Each row comes from the steps of one walk. Every step used is in the known rows, and no mark comes twice. Write the walk behind each row, first mark first.
Known rows:
palep -> zipi -> posu -> fopi -> lekad -> supa: 3.12; 6.21; -1.42; -0.10; 0.00; 2.70; 2.56; -1.17; -3.22; 2.92; -2.48; -0.50; -0.22; 0.68; -0.38; -1.08; 0.28; 0.65; 0.07; -1.51; -4.93; 1.77; 2.35; -0.53
lekad -> fopi -> palep: 2.13; -4.72; 0.18; -0.21; 2.43; -2.75; -0.10; -1.20; -0.17; 1.57; 1.22; -0.15; -0.72; 0.20; -2.36; -0.11; -1.30; 0.06; 1.87; -0.53; -0.43; -1.48; -3.27; 0.05
fopi -> posu: -2.04; -1.70; 0.77; -0.49; 1.88; -0.04; 4.09; 0.10; 1.87; -1.20; 1.99; 0.32; -0.53; -0.59; -0.03; 2.60; -0.72; 0.82; 0.55; 0.94; 2.27; -2.84; 0.60; -0.84
gopovo -> fopi -> posu -> zipi -> palep: 0.65; -0.61; -0.20; -0.35; 0.21; -1.67; 2.05; 3.22; 2.20; -5.85; -0.31; -0.44; 0.71; -0.21; 3.98; -1.00; 2.20; 1.18; 0.16; -3.43; -0.73; 4.03; 0.58; 3.25
palep -> zipi: -0.61; -1.39; -0.37; -0.23; -0.15; 1.49; 0.40; -1.69; -0.83; 2.15; 1.47; -1.46; 0.16; -0.69; -0.62; 0.41; -0.83; 0.02; -0.70; 2.53; 1.84; 0.00; 1.63; -2.25
posu -> fopi -> palep -> zipi: 1.81; 4.21; -0.26; 0.48; 0.01; -0.12; 1.23; 0.64; -0.20; -2.54; -0.81; 1.30; -0.58; 0.43; 0.64; 0.63; -0.53; 0.49; 1.00; 0.25; -1.74; 2.49; -0.78; -2.37
fopi -> posu -> zipi -> mevisal: -2.47; -3.16; 0.03; 0.05; -0.24; 0.27; 4.55; 1.66; 1.42; -4.09; -4.05; 1.72; -0.43; -0.87; 1.95; -1.38; -0.55; 0.97; -1.20; -0.14; -2.32; -0.01; -0.30; 0.96
gopovo -> fopi -> palep: 0.04; -3.35; 0.55; -0.22; 1.25; -1.09; -1.55; 1.06; -0.13; -2.73; 4.13; 0.50; -0.72; 0.79; 1.53; 0.60; 0.90; 0.35; 0.56; 0.85; 0.50; 0.18; -0.80; 0.07
supa -> lekad -> fopi -> posu -> zipi -> gopovo: -0.57; 3.90; 0.73; 1.55; 0.55; -2.80; -0.48; 0.30; 0.31; -2.16; -4.06; 3.32; 1.01; -0.54; -0.15; -1.41; 0.71; -2.28; -0.66; -5.00; -0.80; 0.08; -0.40; 0.11
lekad -> fopi -> posu -> zipi -> mevisal: -1.26; -3.26; -0.22; 0.10; 0.67; -1.70; 2.75; 0.14; 1.69; -1.23; -4.81; 1.16; -0.52; -0.47; 0.12; -2.70; -1.22; 0.67; -0.38; -3.06; -1.73; 1.07; -1.38; 1.46
lekad -> zipi: -1.99; -1.70; 0.41; -0.17; -0.58; 0.05; -0.47; -0.80; 1.37; 4.94; -0.10; -0.88; -1.03; -0.17; -1.57; 1.06; -1.89; -0.40; -0.25; 3.68; 3.12; -2.22; -1.40; -1.90
lekad -> fopi -> posu: -1.20; -1.94; 0.44; -0.30; 2.77; -1.87; 2.14; -1.31; 2.11; 1.39; 1.34; -0.37; -0.53; -0.13; -2.17; 1.05; -1.54; 0.72; 1.28; -1.82; 2.92; -1.75; -0.55; -0.50
fopi -> posu -> zipi: -0.85; -2.12; -0.03; -0.11; 1.88; -0.15; 5.63; 1.58; 2.63; -3.44; -1.92; 1.29; -0.83; -0.50; 1.54; 0.28; 0.21; 0.32; -0.29; -1.15; 0.03; -0.97; 0.34; -0.40
supa -> lekad -> zipi: -3.97; -1.30; 1.49; 0.72; -1.55; 0.01; -3.89; -1.07; -1.47; 2.89; 0.04; 1.24; -0.30; -0.93; -0.87; 0.76; -2.23; -2.52; -0.01; 4.43; 1.64; -2.75; -2.42; -2.65
lekad -> supa: -0.16; -0.85; -0.51; -2.16; 1.68; 1.23; 2.23; -2.24; -0.84; 5.97; 1.81; -1.02; -0.32; 0.20; -3.55; 1.33; -0.39; -0.65; -0.63; 1.63; 2.77; -0.08; -0.84; -1.54
fopi -> palep: 1.18; -4.29; 0.52; -0.37; 1.42; -1.01; 1.82; 0.37; -0.53; -1.25; 2.25; 0.56; -0.72; -0.19; -0.44; 1.12; -0.43; 0.27; 1.24; 2.04; -0.75; -2.64; -2.19; -0.23
lekad -> fopi -> palep -> zipi: 2.53; -1.35; -0.11; 0.86; 1.93; -1.70; -1.85; -1.92; -1.14; 1.78; -0.90; -0.99; 0.02; 0.28; -3.01; -0.87; -0.82; 0.31; 1.22; 0.07; -0.71; 0.37; -1.22; -0.58
palep -> zipi -> gopovo -> fopi -> posu: -1.98; 8.02; 0.58; 1.07; -0.13; -0.07; -2.16; 0.59; 1.66; -2.37; 0.41; 0.34; 1.47; 0.73; 1.36; 0.89; 2.42; 0.87; -2.07; -1.33; 3.59; 2.43; 5.45; -0.39
zipi -> gopovo -> fopi -> lekad -> supa: -1.09; 6.70; -0.05; -0.67; -0.43; 0.76; -2.29; -0.98; -1.94; 1.93; 1.80; 1.32; 0.66; 1.49; 0.47; -0.17; 2.84; 0.02; -1.52; -0.82; 1.74; -0.60; 1.06; -0.35
zipi -> mevisal: -2.49; -5.73; 0.18; -1.21; -1.80; 0.75; 1.29; -1.02; -0.63; 0.75; 1.40; -0.01; -0.23; -1.10; 0.43; -0.49; -1.92; 0.44; -0.90; 2.98; 0.25; -1.11; -1.09; -0.06
gopovo -> fopi -> palep -> zipi: 0.36; 0.01; 0.25; 0.80; 0.80; -0.01; -3.12; 0.29; -1.23; -2.49; 1.76; -0.22; 0.00; 0.89; 1.25; -0.10; 1.23; 0.42; 0.00; 1.64; 0.09; 2.24; 1.38; -0.67
palep -> zipi -> lekad -> fopi -> posu: -0.76; 3.55; -0.30; 0.28; -0.01; 0.65; -1.38; -1.39; 1.76; -0.06; -0.61; -2.01; 1.57; -0.36; -2.82; 1.31; -0.54; 0.91; 0.74; -2.03; 2.54; 1.56; 1.67; 0.43

Which walk is each row?
-1.90; 2.45; 0.37; 0.26; -1.59; 0.04; -2.51; 0.51; -0.91; -2.00; 3.47; 1.64; 0.41; 0.58; 3.83; -0.49; 1.87; 0.48; -0.95; -0.52; 1.47; -2.62; 1.42; -0.26 : zipi -> gopovo -> fopi -> lekad
1.46; 0.93; -1.76; -2.15; -0.59; 2.68; 2.29; 0.04; 0.78; 1.82; -1.81; -0.85; 0.58; 0.09; -2.16; 0.14; 1.24; -1.18; -1.20; -1.25; 0.93; 3.02; -0.55; 0.63 : posu -> zipi -> lekad -> supa
-2.83; -2.82; 0.28; -0.17; -0.64; 0.63; -1.38; 0.10; -1.37; -1.92; 4.71; 0.88; -0.84; 0.40; 4.13; -0.27; 0.55; 0.75; 0.29; 1.33; 0.98; -3.17; -0.07; -1.05 : gopovo -> fopi -> lekad
-1.95; -0.94; 0.07; 0.05; 1.58; -0.36; 2.43; 2.47; 2.92; -4.53; 0.02; 1.17; -0.89; 0.53; 3.80; -0.19; 1.68; 0.35; -0.85; -2.49; 1.42; 1.85; 1.72; -0.05 : gopovo -> fopi -> posu -> zipi
3.48; -2.72; -0.22; 1.05; 1.25; -0.06; -2.21; 0.76; -1.72; -1.64; 0.68; -2.36; 0.27; 0.75; 0.76; -1.30; 1.63; 0.51; -0.19; -0.39; -3.65; 2.77; 3.52; 2.23 : gopovo -> fopi -> palep -> zipi -> posu
3.57; -3.19; 0.46; 2.10; 1.27; -1.43; -3.89; -1.69; -4.60; 0.72; -1.93; -0.85; 1.07; -0.54; -2.79; -2.27; -0.78; -1.75; 1.38; -1.26; -6.26; 0.73; 0.02; 1.57 : supa -> lekad -> fopi -> palep -> zipi -> posu
0.69; -3.86; 0.16; 1.05; -0.46; 0.83; 0.23; -0.12; -0.97; 3.40; -1.75; -0.85; -1.03; -0.34; 0.25; -1.20; -1.23; 0.51; 0.65; 2.50; -3.09; -5.32; 0.19; 1.00 : fopi -> lekad -> zipi -> posu
2.31; -1.97; -0.95; -1.05; -0.16; 0.40; 4.24; 0.79; 1.06; 0.97; 1.72; -1.43; -1.15; -0.31; 1.16; 0.39; -1.47; -0.06; 0.40; -2.34; -1.60; 1.66; 1.19; 0.28 : zipi -> posu -> fopi
2.62; 4.81; -0.62; -0.67; 0.05; 2.47; -1.45; -1.17; -1.73; 1.00; -1.40; -1.21; 1.68; 0.50; -4.51; 1.51; 1.44; -0.09; 0.15; 1.71; -0.59; 2.66; 0.27; 0.88 : fopi -> palep -> zipi -> lekad -> supa
-2.24; -2.27; -0.10; -0.17; -2.10; 1.91; -0.54; -1.74; -1.92; 1.06; -0.76; -0.79; 0.53; -1.01; -0.10; -1.26; -1.48; 0.72; -1.47; 3.67; -0.34; 0.85; 0.93; -0.76 : palep -> zipi -> mevisal
-0.80; 5.12; -0.91; -1.22; 0.44; 1.65; 0.82; 1.72; 2.63; -2.61; -1.15; -0.08; 0.70; 1.17; 0.23; 0.89; 3.16; -0.10; -1.22; -3.61; 2.12; 5.24; 1.93; 1.79 : gopovo -> fopi -> posu -> zipi -> lekad -> supa
1.18; 2.15; 0.54; 0.20; 0.17; -2.00; -2.33; 1.36; 0.26; -2.83; 2.65; 1.15; 0.42; 1.08; 1.47; 0.43; 2.20; 0.13; -0.92; -0.80; 0.86; 0.74; 0.56; 0.84 : zipi -> gopovo -> fopi -> palep
0.25; 3.27; -0.03; 0.26; 0.82; -0.79; 4.73; 1.92; 3.02; -3.10; -3.24; 1.71; 0.45; -0.23; 1.28; 0.15; 1.65; -0.03; -1.54; -2.80; 0.42; -0.61; 1.85; 0.40 : fopi -> posu -> zipi -> gopovo
-3.44; -0.33; 0.85; -0.34; 1.55; -0.30; 0.49; 0.93; 2.21; -2.89; 4.02; 0.47; -0.55; 0.39; 1.93; 1.85; 0.58; 0.91; -0.08; -0.22; 3.51; -0.15; 1.79; -0.40 : gopovo -> fopi -> posu
-0.62; -2.39; 0.26; 1.17; -1.00; 0.46; -2.83; 0.64; -0.80; 1.87; 0.24; -1.09; -0.98; 0.69; 2.41; -1.58; 0.07; 0.63; 0.03; 1.14; -1.91; -2.50; 1.28; 1.49 : gopovo -> fopi -> lekad -> zipi -> posu
3.82; -2.71; -1.10; -0.17; 0.13; -1.50; -0.20; 0.94; 1.31; -2.43; -2.14; -0.02; 0.16; 0.11; -1.03; -1.31; 0.45; -0.45; 1.27; -3.67; -1.91; 1.82; -3.16; 2.41 : posu -> zipi -> lekad -> fopi -> palep
0.53; 4.59; 0.09; 0.14; -3.44; -0.91; 0.06; 1.37; -0.07; -0.09; -1.78; 1.04; -0.34; -0.38; 2.80; -0.44; -1.61; 1.37; 2.07; 0.86; -2.24; -0.60; -4.30; 0.14 : posu -> fopi -> lekad -> zipi -> palep
-1.39; 1.43; -0.20; -0.49; -1.36; 0.72; 2.78; 0.53; -0.65; -2.01; 2.21; 2.48; -1.40; -0.20; 3.88; 0.57; -1.45; 0.79; 1.31; 0.01; -1.01; -2.70; -2.35; -2.77 : posu -> fopi -> lekad
2.60; 4.14; 0.23; 1.12; 0.00; -0.47; -0.95; -0.14; -1.08; -1.03; -1.13; 0.00; 1.23; 0.17; -1.12; 0.17; 1.34; 0.23; -0.83; 1.04; -0.97; -0.18; 1.44; -0.19 : fopi -> palep -> zipi -> gopovo
2.59; -3.87; -0.81; 0.04; 0.40; 1.59; 1.57; -1.15; -1.36; 2.90; 0.15; -3.56; 0.36; -0.73; -1.31; -0.66; -0.46; 0.03; -0.75; 0.74; -1.74; 0.42; 3.96; 0.73 : palep -> zipi -> posu
1.46; 6.22; -0.56; -0.55; -0.25; 2.18; -4.58; -0.42; -1.28; -0.47; 0.56; -1.31; 1.65; 1.52; -2.38; 0.85; 2.70; -0.07; -0.59; 0.30; 0.94; 5.54; 1.54; 1.13 : gopovo -> fopi -> palep -> zipi -> lekad -> supa
0.76; -1.47; 0.30; -0.54; -1.80; -1.11; -0.60; -0.01; 0.78; 4.07; -0.56; -2.36; 0.52; -1.02; -1.27; 0.36; -1.47; 0.26; 0.56; 2.82; 1.13; 0.13; -2.70; 1.17 : lekad -> zipi -> palep
1.43; -4.50; -0.14; 0.12; 0.13; 0.34; 0.65; -0.44; 0.93; 5.98; -1.26; -2.74; -0.89; -0.39; -1.90; -0.06; -1.58; -0.37; -0.29; 1.92; -0.57; -1.56; 0.77; 1.19 : lekad -> zipi -> posu
-0.62; 3.44; 0.34; 0.26; -1.61; -0.61; -1.41; -0.43; 1.96; 4.78; -1.42; -0.13; 0.13; 0.16; -1.89; 0.84; -0.60; -0.84; -1.52; 1.94; 3.70; -1.71; -0.08; -1.25 : lekad -> zipi -> gopovo
-2.27; -4.26; 0.70; -0.07; 0.15; -1.53; -2.99; -2.39; -2.48; 3.11; 2.44; 0.71; 0.08; -1.06; -1.68; -0.41; -2.18; -2.42; 0.93; -0.22; 1.19; -1.51; -2.95; -1.73 : supa -> lekad -> fopi
-0.47; 0.37; -0.52; -0.44; -0.48; 1.43; 3.98; 2.18; 3.44; -5.48; -1.48; 0.43; 0.46; -0.81; 1.31; 1.32; 0.82; 0.27; -0.04; -2.01; 0.32; 0.28; 0.78; 1.29 : fopi -> posu -> zipi -> lekad
0.26; -4.12; 1.29; 0.83; 1.33; -2.67; -3.59; -1.38; -3.12; -0.29; 1.37; 1.99; 0.01; -0.43; -1.96; -0.47; -1.40; -1.90; 2.00; -0.05; -1.85; -1.95; -4.34; -0.60 : supa -> lekad -> fopi -> palep
-0.37; 1.66; 0.57; 0.95; -1.90; 0.14; -1.65; 0.66; -0.84; 2.31; -1.82; 0.90; -0.79; -0.47; 0.62; -0.02; -2.39; -2.46; 0.42; 0.13; -2.80; 1.03; -1.11; -1.08 : supa -> lekad -> zipi -> posu -> fopi
-0.83; 0.85; -0.69; -0.63; -2.46; 3.03; -1.23; -0.90; 0.13; 0.20; 1.54; -2.34; 1.47; -0.90; -0.98; 1.40; -0.25; -0.03; -0.54; 1.88; 2.27; 1.19; 1.94; -0.41 : palep -> zipi -> lekad
0.60; 6.35; -0.86; -0.42; -0.35; 0.60; -0.51; 0.71; -1.37; -0.13; -1.95; 2.08; 0.29; 1.58; 2.20; -2.45; 3.93; -0.71; -2.38; -2.96; -0.45; 1.20; 0.88; 0.15 : posu -> zipi -> gopovo -> fopi -> lekad -> supa
2.48; -2.53; -0.26; -0.45; 0.12; -1.45; -1.72; -0.55; 0.74; -0.66; 1.61; -0.87; 0.56; 0.01; -2.66; 0.89; -0.85; 0.24; 2.10; -1.45; 0.25; -0.18; -2.72; 1.89 : zipi -> lekad -> fopi -> palep
-2.56; -1.12; 0.63; 0.67; -1.08; 0.66; -0.77; -0.61; -0.60; 2.53; -0.67; 1.03; -1.17; -0.20; 0.79; 0.25; -1.58; 0.42; 0.73; 4.23; 0.28; -5.88; -2.27; -1.95 : fopi -> lekad -> zipi
